Every row comes from one small tree of marks. The marks that hang from a mark follow it in brackets, in the order of their numbers. Every link used is in the known rows. Which tree was each row made from?
Known rows:
K_414(K_612(K_268(K_89(K_342 K_392)))): [ 0.05 -0.11 -0.03 -0.03 -0.05  0.03 -0.01  0.00 -0.05  0.25  0.04 -0.01
  0.10  0.15 -0.02  0.03 -0.13 -0.07  0.15 -0.07  0.11]
K_89(K_207 K_840(K_82)): [ 0.03 -0.04  0.02 -0.02  0.01  0.04 -0.12 -0.03  0.11 -0.31 -0.03  0.03
 -0.06 -0.05 -0.14 -0.01  0.20 -0.01 -0.08  0.05 -0.04]
K_268(K_89(K_207 K_342(K_877) K_635)): [-0.15 -0.05 -0.03  0.02  0.01  0.04 -0.13 -0.03  0.02 -0.04 -0.04 -0.03
  0.10 -0.08  0.09  0.04  0.14  0.08  0.05 -0.05 -0.03]
K_414(K_612(K_268)): [ 0.12 -0.10 -0.01  0.07  0.15  0.08  0.05  0.03 -0.06 -0.13  0.08  0.00
  0.03  0.15 -0.08  0.01  0.06 -0.16  0.13 -0.05  0.02]
K_840(K_82 K_89(K_207 K_392 K_635)): [ 0.07  0.13  0.01 -0.01 -0.16 -0.04 -0.14 -0.05 -0.04 -0.37 -0.10  0.08
 -0.03 -0.13  0.04  0.12  0.08  0.08  0.01  0.13 -0.13]
K_342(K_877): [-0.02 -0.12 -0.07  0.14  0.17 -0.12  0.08  0.03  0.00 -0.39  0.05 -0.05
  0.04  0.04  0.01  0.00  0.07  0.01  0.03 -0.02  0.02]
K_612(K_268(K_89(K_392)) K_414): [ 0.06  0.02  0.02  0.01  0.06  0.04  0.05  0.00 -0.07  0.07 -0.01 -0.02
 -0.03  0.12  0.03 -0.13 -0.21 -0.07 -0.08 -0.05  0.20]
K_82(K_840): [ 0.04 -0.03  0.00  0.02  0.09 -0.09  0.32  0.00  0.04  0.03  0.07 -0.03
 -0.12  0.06 -0.06 -0.01  0.08 -0.01 -0.06  0.00  0.03]
K_268(K_89(K_342 K_392 K_840)): [-0.10 -0.12 -0.02 -0.08 -0.10 -0.06  0.00  0.00  0.09  0.21  0.03 -0.04
  0.05  0.02 -0.02 -0.01 -0.24  0.06 -0.04 -0.04  0.10]
K_82(K_840(K_89(K_635))): [ 0.03  0.12  0.03  0.05  0.02 -0.08  0.23  0.02 -0.02  0.17  0.01  0.00
 -0.07 -0.05  0.03  0.02  0.02 -0.02 -0.07  0.06 -0.10]
K_414(K_612(K_268(K_89))): [ 0.03 -0.11  0.04  0.09  0.12  0.05  0.07  0.01 -0.03  0.17  0.04 -0.02
  0.02  0.14 -0.06 -0.02 -0.04 -0.18  0.00 -0.06  0.05]
K_268(K_89): [-0.06 -0.09  0.03  0.07  0.10 -0.10  0.12 -0.01  0.04  0.15  0.02 -0.05
 -0.08  0.03  0.00 -0.03 -0.12 -0.04 -0.09 -0.03  0.05]
K_612(K_268(K_89) K_414): [ 0.02  0.02  0.06  0.06  0.18  0.08  0.06  0.00 -0.06  0.25  0.00 -0.03
 -0.08  0.12 -0.01 -0.19 -0.06 -0.13 -0.10 -0.08  0.17]
K_612(K_268(K_89(K_840))): [ 0.00 -0.11  0.05  0.11  0.08  0.01 -0.02  0.03  0.06  0.11  0.01 -0.01
  0.01  0.09 -0.05 -0.14 -0.16 -0.10 -0.24 -0.08  0.04]
K_414(K_612(K_268(K_89(K_392 K_635)))): [-0.02 -0.07  0.02  0.03 -0.03  0.05  0.02  0.03 -0.08 -0.20  0.02  0.03
  0.14  0.07  0.05  0.08 -0.20 -0.07  0.04 -0.02 -0.02]
K_840(K_82 K_89): [ 0.09  0.06  0.01  0.14  0.05 -0.15 -0.01  0.00 -0.02  0.05 -0.05  0.00
 -0.15 -0.03 -0.07 -0.01  0.07 -0.06 -0.04  0.09 -0.02]
K_877(K_342): [-0.08 -0.03 -0.05  0.02  0.17 -0.15 -0.02  0.04 -0.01 -0.12  0.04 -0.03
 -0.14  0.07 -0.05  0.03  0.03 -0.02 -0.07  0.02  0.03]
K_82(K_840(K_89(K_207 K_392 K_635))): [ 0.11  0.16  0.01 -0.10 -0.14  0.00  0.14 -0.05 -0.02 -0.08 -0.03  0.04
 -0.01 -0.07  0.06  0.12  0.03  0.08 -0.04  0.09 -0.11]
K_82(K_840(K_89)): [ 0.10  0.08  0.01  0.06  0.05 -0.13  0.26  0.00  0.01  0.34  0.03 -0.03
 -0.13  0.02 -0.04 -0.02  0.04 -0.05 -0.08  0.05  0.00]
K_82(K_840(K_89(K_207 K_342))): [ 0.12  0.10 -0.02 -0.08 -0.05  0.00  0.10 -0.08  0.04  0.57 -0.01 -0.02
 -0.13  0.00 -0.06  0.01  0.24  0.02  0.06  0.01 -0.02]
K_840(K_82 K_89(K_207 K_342 K_635)): [ 0.02  0.13  0.01 -0.02 -0.09  0.04 -0.23 -0.04 -0.01  0.09 -0.09  0.04
 -0.08 -0.14  0.01  0.06  0.25  0.05  0.11  0.07 -0.13]
K_268(K_89(K_635 K_840)): [-0.19 -0.08  0.06  0.03  0.03 -0.01  0.05  0.05  0.07 -0.05  0.02 -0.01
  0.04 -0.07  0.02 -0.02 -0.17 -0.02 -0.17 -0.01 -0.08]
K_89(K_207 K_342(K_877) K_392 K_635): [-0.02 -0.06 -0.11 -0.08 -0.08  0.03 -0.13 -0.03 -0.02 -0.51  0.00  0.01
  0.17 -0.06  0.12  0.13  0.11  0.18  0.18 -0.02 -0.06]
K_840(K_89(K_635)): [-0.02  0.06  0.01  0.07  0.05 -0.05  0.02  0.03 -0.06 -0.03  0.01 -0.01
 -0.03 -0.06  0.07  0.03 -0.07  0.00  0.02  0.04 -0.14]

Which tree is each row?
[-0.07 -0.07 -0.02 -0.06 -0.07  0.01  0.02  0.05  0.02 -0.52  0.05  0.02
  0.10 -0.04  0.05  0.07 -0.21  0.09 -0.02  0.02 -0.07] | K_89(K_392 K_635 K_840)
[ 0.02  0.00 -0.02 -0.12 -0.08  0.06 -0.02 -0.03 -0.01 -0.55  0.00  0.03
  0.06 -0.05  0.11  0.16 -0.03  0.12  0.09  0.02 -0.10] | K_89(K_207 K_392 K_635)
[ 0.13  0.08 -0.04 -0.07 -0.18 -0.05 -0.19 -0.07  0.00  0.11 -0.08  0.03
 -0.07 -0.05 -0.03  0.06  0.14  0.08  0.13  0.08  0.00] | K_840(K_82 K_89(K_207 K_342 K_392))
[-0.02  0.03  0.08  0.10  0.12  0.07 -0.07  0.03  0.03  0.09 -0.05  0.01
 -0.08  0.04 -0.16 -0.25  0.00 -0.17 -0.23 -0.01  0.16] | K_612(K_268(K_89(K_840(K_82))) K_414)
[ 0.07  0.15  0.04 -0.04 -0.02  0.04  0.13 -0.04  0.01  0.12 -0.03  0.02
 -0.08 -0.08  0.03  0.05  0.16  0.01 -0.05  0.06 -0.14] | K_82(K_840(K_89(K_207 K_635)))
[-0.09 -0.07 -0.05 -0.11 -0.12  0.02 -0.06  0.05  0.03 -0.24  0.06  0.01
  0.14 -0.04  0.04  0.05 -0.16  0.13  0.10 -0.02 -0.05] | K_89(K_342 K_392 K_635 K_840)
[ 0.03  0.03 -0.01 -0.05  0.01  0.05 -0.01 -0.02 -0.07  0.33  0.00 -0.03
  0.00  0.13  0.01 -0.14 -0.16 -0.01  0.04 -0.09  0.24] | K_612(K_268(K_89(K_342 K_392)) K_414)
[ 0.03  0.15  0.00 -0.09 -0.09  0.05  0.07 -0.04  0.01  0.38 -0.02  0.01
 -0.06 -0.08  0.03  0.05  0.22  0.06  0.08  0.03 -0.10] | K_82(K_840(K_89(K_207 K_342 K_635)))
[ 0.12  0.05  0.04 -0.08  0.01  0.16 -0.05 -0.07 -0.05  0.01 -0.06  0.00
 -0.01  0.11  0.02 -0.09 -0.06 -0.04 -0.07 -0.05  0.16] | K_612(K_268(K_89(K_207 K_392)) K_414)
[ 0.05  0.09 -0.05 -0.14 -0.18  0.05 -0.15 -0.05 -0.05  0.05 -0.04  0.02
  0.03 -0.07  0.13  0.13 -0.01  0.12  0.19  0.03 -0.10] | K_840(K_89(K_207 K_342 K_392 K_635))
[-0.01  0.00  0.07  0.04  0.14  0.13 -0.01  0.03  0.02  0.21  0.01 -0.03
 -0.02  0.10 -0.08 -0.24 -0.12 -0.15 -0.19 -0.07  0.16] | K_612(K_268(K_89(K_840)) K_414)
[-0.03  0.09 -0.06  0.11  0.02 -0.11  0.12  0.04 -0.03  0.20  0.03 -0.02
  0.06 -0.07  0.04  0.00  0.15  0.04  0.05  0.02 -0.05] | K_82(K_840(K_89(K_342(K_877) K_635)))
[-0.09 -0.07 -0.01 -0.03 -0.14 -0.14 -0.07  0.01  0.10  0.10 -0.02  0.00
  0.01 -0.04 -0.09 -0.03 -0.13  0.05 -0.08  0.03  0.09] | K_268(K_89(K_342 K_392 K_840(K_82)))
[-0.12 -0.08 -0.09  0.08  0.09 -0.05 -0.05  0.05 -0.03 -0.30  0.06 -0.03
  0.10 -0.03  0.08  0.03  0.09  0.09  0.15 -0.04 -0.04] | K_89(K_342(K_877) K_635)
[ 0.00  0.10  0.03  0.13  0.01 -0.11 -0.06  0.03 -0.05 -0.12 -0.05  0.03
 -0.09 -0.11  0.00  0.03  0.06 -0.02 -0.02  0.11 -0.12] | K_840(K_82 K_89(K_635))
[-0.06 -0.05 -0.07 -0.03  0.04  0.07 -0.12 -0.01 -0.01 -0.34  0.00 -0.01
  0.11 -0.05  0.07  0.08  0.24  0.11  0.18 -0.04 -0.07] | K_89(K_207 K_342(K_877) K_635)
[ 0.03  0.11 -0.03 -0.05 -0.17 -0.11  0.16  0.01 -0.04  0.26  0.02  0.01
  0.01 -0.05  0.07  0.07 -0.07  0.10  0.08  0.05 -0.05] | K_82(K_840(K_89(K_342 K_392 K_635)))
[-0.13 -0.03  0.00 -0.01 -0.04  0.00 -0.13  0.05  0.06 -0.18  0.02  0.03
  0.02 -0.11 -0.07 -0.01  0.09  0.05  0.03  0.03 -0.06] | K_89(K_342 K_635 K_840(K_82))
[ 0.08 -0.10  0.01  0.04  0.01  0.01  0.05  0.01 -0.04  0.00  0.03  0.00
  0.09  0.15 -0.02  0.04 -0.18 -0.11  0.03 -0.03  0.08] | K_414(K_612(K_268(K_89(K_392))))
[-0.10 -0.03  0.04  0.06  0.01 -0.04 -0.04  0.06  0.06 -0.45  0.01  0.04
  0.00 -0.11 -0.06  0.00  0.04  0.00 -0.09  0.07 -0.10] | K_89(K_635 K_840(K_82))
[ 0.06 -0.08  0.01 -0.06  0.03  0.19 -0.10 -0.06  0.00  0.36 -0.01 -0.01
  0.04  0.11 -0.06  0.01  0.17 -0.11  0.14 -0.10  0.05] | K_414(K_612(K_268(K_89(K_207 K_342))))
[ 0.05  0.02  0.08 -0.06  0.11  0.26 -0.08 -0.04  0.04  0.16 -0.04 -0.01
 -0.03  0.07 -0.07 -0.20  0.03 -0.12 -0.17 -0.07  0.12] | K_612(K_268(K_89(K_207 K_840)) K_414)
[-0.19 -0.08 -0.01 -0.09 -0.15 -0.04 -0.04  0.03  0.05  0.03  0.02 -0.01
  0.13 -0.07  0.05  0.03 -0.26  0.09 -0.03 -0.02 -0.01] | K_268(K_89(K_342 K_392 K_635 K_840))
